Known rows, with every step that occurs:
kaso-lezuvik-ludipev-futo-bibu: -.02	-.60	-.20	-.23	.28	-.21	-.01	.14	-.09	.21	-.12	-.05	-.06	.01	.14	-.33	.01	.07	-.21	-.35	-.57	.47	-.18	.09	-.28	.03	-.10
bibu-tareb: .26	-.51	-.02	-.42	.33	-.17	-.23	.01	-.10	.16	-.13	-.15	-.01	-.05	.11	-.35	.05	-.11	-.01	.01	-.03	.15	.11	.18	-.02	-.13	.10
tareb-ludipev-futo-bibu: -.14	-.33	-.09	-.31	.14	.11	-.18	-.14	-.08	-.02	-.03	.05	-.01	-.11	.10	-.13	-.05	.02	.00	.16	-.18	.41	-.06	.20	-.29	.10	.06
dorolal-karopaz: -.05	-.39	-.31	-.38	.26	-.01	.08	.26	-.37	.22	.11	-.17	-.11	-.13	.24	-.30	.09	-.20	-.17	-.26	-.02	.03	-.05	.19	-.20	.01	.05
bibu-tareb-ludipev-lezuvik-sagik-futo: .20	-.28	.03	-.30	.15	-.12	-.15	-.05	-.13	.31	.05	-.11	-.19	-.12	.10	-.11	.11	-.03	.05	.09	-.13	.08	.06	.22	-.06	-.08	.04
sagik-futo-bibu-lezuvik-karopaz: -.30	-.47	-.49	-.29	.14	-.02	-.03	.15	.17	.07	-.04	-.01	-.25	.05	.29	-.14	.27	.21	.03	.12	-.25	.47	.06	.40	-.09	.16	-.02
dorolal-kaso-lezuvik-sagik-tareb-ludipev: .10	-.25	-.06	-.14	.32	-.30	-.13	.21	.22	.01	.02	-.17	-.03	.01	.15	-.28	-.11	-.04	-.18	-.02	-.21	.55	-.19	.36	-.33	-.03	-.09
ludipev-lezuvik: .13	-.49	-.01	-.41	.13	-.29	.04	.26	-.15	.07	.06	-.06	.04	-.14	.26	-.31	.21	-.14	-.19	-.19	-.33	-.12	-.02	.20	-.09	-.15	-.14
ludipev-futo: -.06	-.68	.02	-.46	.22	.05	-.01	.10	-.17	-.19	-.06	.05	.09	-.01	.29	-.25	-.01	-.10	-.16	.01	-.13	.28	.03	.11	-.26	.04	.09
tareb-ludipev-futo: -.04	-.35	.03	-.44	.16	.15	-.17	-.01	-.20	-.12	.10	.03	.03	-.10	.18	-.14	-.12	-.03	-.06	.10	-.10	.26	-.06	.18	-.27	.10	.09
sagik-futo-bibu: -.14	-.50	-.50	-.26	.15	-.11	.00	.03	.14	.02	-.14	-.08	-.21	-.02	.17	-.25	.26	.12	.02	.12	-.26	.58	.05	.43	-.16	-.03	-.09
ludipev-lezuvik-kaso: .02	-.45	-.04	-.42	.06	-.45	.02	.32	.03	.01	.12	-.01	-.03	-.16	.19	-.41	.08	-.08	-.15	-.20	-.36	-.17	-.08	.26	-.03	-.29	-.07
tareb-ludipev-futo-bibu-lezuvik-sagik: -.22	-.30	-.03	-.25	.09	.22	-.16	-.02	-.04	.02	.02	.07	-.05	-.04	.20	.02	-.06	.02	-.02	.11	-.23	.34	-.06	.20	-.28	.34	-.03
tareb-ludipev-lezuvik-sagik-futo-bibu: -.03	-.20	-.15	-.18	.01	-.04	.00	.05	-.06	.26	.14	-.01	-.20	-.15	.16	-.02	.19	-.01	-.04	.03	-.32	.15	-.10	.33	-.18	.04	-.17
futo-bibu-tareb-ludipev-lezuvik-karopaz: .02	-.31	-.14	-.19	.23	-.18	-.26	-.21	-.02	.47	-.10	.01	-.12	-.12	.01	-.20	.20	.04	.10	.13	-.17	.19	.04	.22	-.03	-.13	.13
futo-bibu-tareb-ludipev: .06	-.31	-.21	-.21	.24	-.14	-.32	-.26	.06	.31	-.20	-.09	-.08	-.11	-.06	-.25	.09	.03	.12	.16	-.16	.38	.03	.26	-.10	-.06	.04
dorolal-kaso: -.08	-.46	-.20	-.35	.32	-.29	-.17	.18	.08	-.30	-.04	-.12	.08	.10	.26	-.42	.00	-.15	-.16	.09	-.06	.34	.03	.31	-.21	-.13	-.16
sagik-tareb-ludipev-lezuvik: .25	-.42	.04	-.28	.15	-.14	-.14	.00	-.04	.24	-.09	-.04	.14	-.24	.05	-.20	.05	-.02	-.03	-.03	-.30	.18	-.08	.28	-.15	-.09	.13
kaso-lezuvik-sagik-futo: .16	-.34	-.21	-.25	.21	-.15	.14	.39	.07	.19	.14	-.16	-.29	-.06	.27	-.20	.10	.05	-.21	-.25	-.31	.43	-.21	.37	-.26	.06	-.14
dorolal-kaso-lezuvik-sagik: .04	-.33	-.14	-.20	.33	-.36	-.04	.33	.17	-.10	.07	-.18	-.07	.08	.26	-.35	-.04	-.10	-.25	-.09	-.19	.43	-.15	.33	-.31	-.05	-.22
futo-bibu-tareb-ludipev-lezuvik: .07	-.31	-.14	-.19	.18	-.25	-.26	-.24	.04	.34	-.18	-.08	-.08	-.15	-.06	-.24	.15	.02	.11	.12	-.27	.25	.03	.22	-.08	-.13	.02
lezuvik-sagik-tareb-ludipev: .20	-.42	-.03	-.17	.17	.15	-.07	.11	-.07	.35	-.04	.00	.01	-.07	.20	-.02	.04	-.17	-.10	-.09	-.09	.25	-.09	.31	-.20	.15	.02
kaso-lezuvik-sagik-tareb-ludipev: .32	-.29	-.02	-.17	.25	-.11	-.01	.25	.06	.36	.07	-.13	-.10	-.17	.12	-.17	-.04	.00	-.18	-.27	-.31	.40	-.29	.34	-.29	.08	.00
bibu-tareb-ludipev: .25	-.27	.01	-.41	.29	-.06	-.34	-.11	-.13	.20	-.01	-.14	-.06	-.13	.03	-.26	-.05	-.05	.07	.11	.00	.16	.03	.22	-.06	-.08	.12
tareb-ludipev: .09	-.20	-.12	-.42	.18	.06	-.20	.08	-.15	.02	.16	-.07	-.03	-.17	.14	-.20	-.05	-.06	-.05	.02	-.09	.14	-.11	.32	-.17	.05	-.03
sagik-tareb-ludipev: .24	-.42	-.05	-.30	.22	.01	-.21	-.01	-.01	.19	-.12	-.06	.12	-.19	.05	-.20	-.03	-.02	.00	.01	-.15	.36	-.08	.33	-.17	-.01	.18
futo-bibu-lezuvik-sagik: -.17	-.42	-.30	-.16	.13	.00	-.07	.18	.14	.16	-.11	-.04	-.09	.04	.25	-.10	.16	-.03	-.06	-.08	-.32	.26	-.02	.30	-.14	.33	-.23

Rows:
.08	-.30	-.10	-.11	.16	-.17	-.20	-.19	.02	.45	-.15	-.05	-.13	-.11	.00	-.14	.17	-.04	.07	.08	-.24	.22	.02	.22	-.10	-.05	-.04 : futo-bibu-tareb-ludipev-lezuvik-sagik
-.09	-.67	-.05	-.29	.25	-.08	-.15	-.20	-.01	.04	-.31	.03	.04	.01	.10	-.26	.08	-.01	.00	.15	-.17	.48	.13	.07	-.21	-.02	.16 : ludipev-futo-bibu-tareb
.13	-.53	.06	-.32	.20	.07	-.18	-.08	-.04	.08	-.17	.02	.16	-.14	.08	-.17	-.08	.00	-.02	.09	-.16	.45	-.04	.22	-.25	.03	.27 : sagik-tareb-ludipev-futo
.11	-.20	.04	-.29	.07	-.01	-.04	.17	-.21	.21	.24	-.01	-.07	-.17	.22	-.05	.08	-.15	-.12	-.10	-.23	-.10	-.13	.26	-.17	.05	-.16 : tareb-ludipev-lezuvik-sagik
-.21	-.30	-.07	-.34	.11	.13	-.21	-.07	-.02	-.09	-.01	.03	-.01	-.09	.14	-.09	-.09	.08	.02	.15	-.26	.37	-.06	.21	-.27	.26	.02 : tareb-ludipev-futo-bibu-lezuvik
.10	-.41	-.10	-.14	.34	-.37	-.06	.27	.24	-.01	-.07	-.17	.00	.06	.20	-.34	-.04	-.08	-.23	-.09	-.23	.54	-.14	.33	-.31	-.07	-.12 : dorolal-kaso-lezuvik-sagik-tareb
.01	-.27	-.15	-.21	.14	-.36	-.28	-.20	.15	.31	-.13	-.06	-.12	-.16	-.10	-.31	.07	.06	.13	.12	-.29	.22	.00	.26	-.04	-.21	.06 : futo-bibu-tareb-ludipev-lezuvik-kaso
-.23	-.82	-.25	-.24	.22	.03	-.06	-.03	-.27	.17	-.26	.11	.06	.15	.21	-.23	.09	-.08	-.15	-.18	-.41	.32	.05	.02	-.20	.08	-.08 : lezuvik-ludipev-futo-bibu
.04	-.52	-.03	-.21	.18	.04	-.19	-.19	.05	.15	-.27	.04	.14	-.14	.01	-.16	-.03	.05	.03	.13	-.23	.57	-.04	.25	-.26	.03	.26 : sagik-tareb-ludipev-futo-bibu
-.14	-.82	-.20	-.24	.26	-.02	-.15	-.14	-.27	.25	-.33	.07	.04	.15	.14	-.24	.09	-.07	-.08	-.13	-.36	.32	.12	-.03	-.15	.03	.01 : lezuvik-ludipev-futo-bibu-tareb
-.29	-.27	-.07	-.34	.07	.03	-.23	-.03	.10	-.12	.04	.06	-.04	-.09	.10	-.15	-.17	.12	.04	.14	-.28	.35	-.08	.24	-.23	.18	.07 : tareb-ludipev-futo-bibu-lezuvik-kaso
-.05	-.45	.07	-.28	.12	.21	-.10	.22	.02	.06	-.02	.02	.04	.02	.31	.04	-.06	-.04	-.08	-.06	-.24	.21	-.05	.22	-.20	.45	.00 : bibu-lezuvik-sagik-tareb-ludipev-futo
.15	-.34	-.24	-.13	.25	-.23	.05	.18	.17	.35	-.02	-.18	-.33	-.06	.13	-.22	.14	.10	-.09	-.13	-.34	.55	-.14	.34	-.22	.00	-.09 : kaso-lezuvik-sagik-futo-bibu-tareb
.04	-.50	-.02	-.08	.14	.17	-.06	-.05	.00	.35	-.17	.08	.02	-.03	.14	.02	.06	-.11	-.07	.02	-.17	.45	-.05	.25	-.27	.19	.10 : lezuvik-sagik-tareb-ludipev-futo-bibu
-.28	-.62	-.11	-.32	.15	.01	-.08	.03	.06	-.15	-.19	.05	.05	.03	.25	-.18	.04	.05	-.06	.06	-.33	.42	.05	.13	-.26	.24	-.01 : ludipev-futo-bibu-lezuvik
-.03	-.35	-.28	-.12	.13	.07	-.04	-.03	.05	.33	-.06	-.05	-.29	.03	.17	-.02	.20	-.01	.03	.12	-.12	.43	.03	.36	-.15	.12	-.07 : lezuvik-sagik-futo-bibu-tareb-ludipev
.18	-.39	.03	-.29	.11	-.24	-.17	.05	.08	.21	-.05	-.03	.09	-.25	.01	-.27	-.03	.01	-.01	-.04	-.32	.16	-.11	.32	-.11	-.17	.18 : sagik-tareb-ludipev-lezuvik-kaso
-.03	-.50	-.02	-.23	.16	.06	-.22	-.12	.11	.09	-.24	.02	.15	-.12	.05	-.11	-.07	.10	.05	.11	-.31	.52	-.03	.24	-.25	.19	.21 : sagik-tareb-ludipev-futo-bibu-lezuvik
.05	-.50	-.12	-.16	.07	-.25	.11	.11	-.02	.35	-.06	-.05	-.20	-.04	.22	-.12	.36	-.06	-.07	-.04	-.33	.10	.07	.24	-.09	-.08	-.15 : ludipev-lezuvik-sagik-futo-bibu-tareb
-.21	-.69	-.04	-.18	.13	.08	-.04	.01	.11	.04	-.29	.09	.08	.05	.24	-.06	.06	.00	-.07	.03	-.32	.50	.04	.15	-.28	.30	.06 : ludipev-futo-bibu-lezuvik-sagik-tareb
.26	-.27	.11	-.39	.22	-.20	-.26	-.07	-.17	.25	.02	-.12	-.05	-.18	.03	-.25	.03	-.05	.04	.05	-.15	-.02	.03	.16	-.04	-.17	.07 : bibu-tareb-ludipev-lezuvik
.13	-.52	.08	-.19	.16	.21	-.03	.05	-.09	.26	-.08	.07	.05	-.03	.21	.01	.00	-.15	-.11	-.04	-.10	.33	-.06	.23	-.26	.18	.10 : lezuvik-sagik-tareb-ludipev-futo
-.10	-.48	-.38	-.13	.11	.05	.11	.14	.06	.22	-.06	-.02	-.25	.06	.30	-.05	.28	-.05	-.08	.00	-.18	.42	.01	.39	-.18	.13	-.17 : lezuvik-sagik-futo-bibu
-.01	-.49	-.31	-.14	.16	-.01	.03	.04	.05	.31	-.13	-.05	-.26	.06	.22	-.08	.27	-.04	-.02	.06	-.13	.42	.07	.34	-.13	.09	-.09 : lezuvik-sagik-futo-bibu-tareb
.06	-.20	-.05	-.28	.03	-.01	.02	.16	-.16	.18	.24	-.03	-.18	-.14	.23	-.04	.14	-.06	-.08	-.02	-.25	.02	-.10	.31	-.17	.04	-.15 : tareb-ludipev-lezuvik-sagik-futo
-.05	-.36	-.32	-.22	.11	-.22	-.11	-.16	.11	.20	-.14	-.12	-.25	-.11	.04	-.20	.25	.17	.13	.22	-.31	.44	.08	.34	-.09	-.13	.00 : sagik-futo-bibu-tareb-ludipev-lezuvik
-.28	-.62	-.07	-.24	.13	.09	-.02	.08	.04	-.04	-.16	.08	.00	.08	.30	-.08	.07	-.02	-.10	.02	-.29	.38	.04	.14	-.27	.32	-.05 : ludipev-futo-bibu-lezuvik-sagik
-.05	-.41	-.10	-.34	.15	.10	-.03	.42	-.02	.02	.10	-.05	-.06	.06	.41	-.07	.04	-.12	-.16	-.19	-.21	.01	-.03	.27	-.11	.41	-.24 : bibu-lezuvik-sagik
.04	-.37	-.02	-.27	.13	.15	-.13	.28	.05	.15	.02	-.05	.01	-.02	.29	.01	-.02	-.05	-.08	-.11	-.24	.14	-.07	.31	-.15	.42	-.07 : bibu-lezuvik-sagik-tareb-ludipev
-.05	-.51	-.42	-.25	.20	-.18	-.10	-.10	.15	.14	-.24	-.13	-.23	-.01	.09	-.27	.25	.14	.10	.19	-.20	.58	.13	.37	-.09	-.10	.02 : sagik-futo-bibu-tareb
-.24	-.46	-.48	-.28	.11	-.10	-.04	.12	.22	-.06	-.12	-.10	-.21	.01	.24	-.19	.22	.19	.04	.11	-.35	.53	.04	.42	-.14	.17	-.14 : sagik-futo-bibu-lezuvik
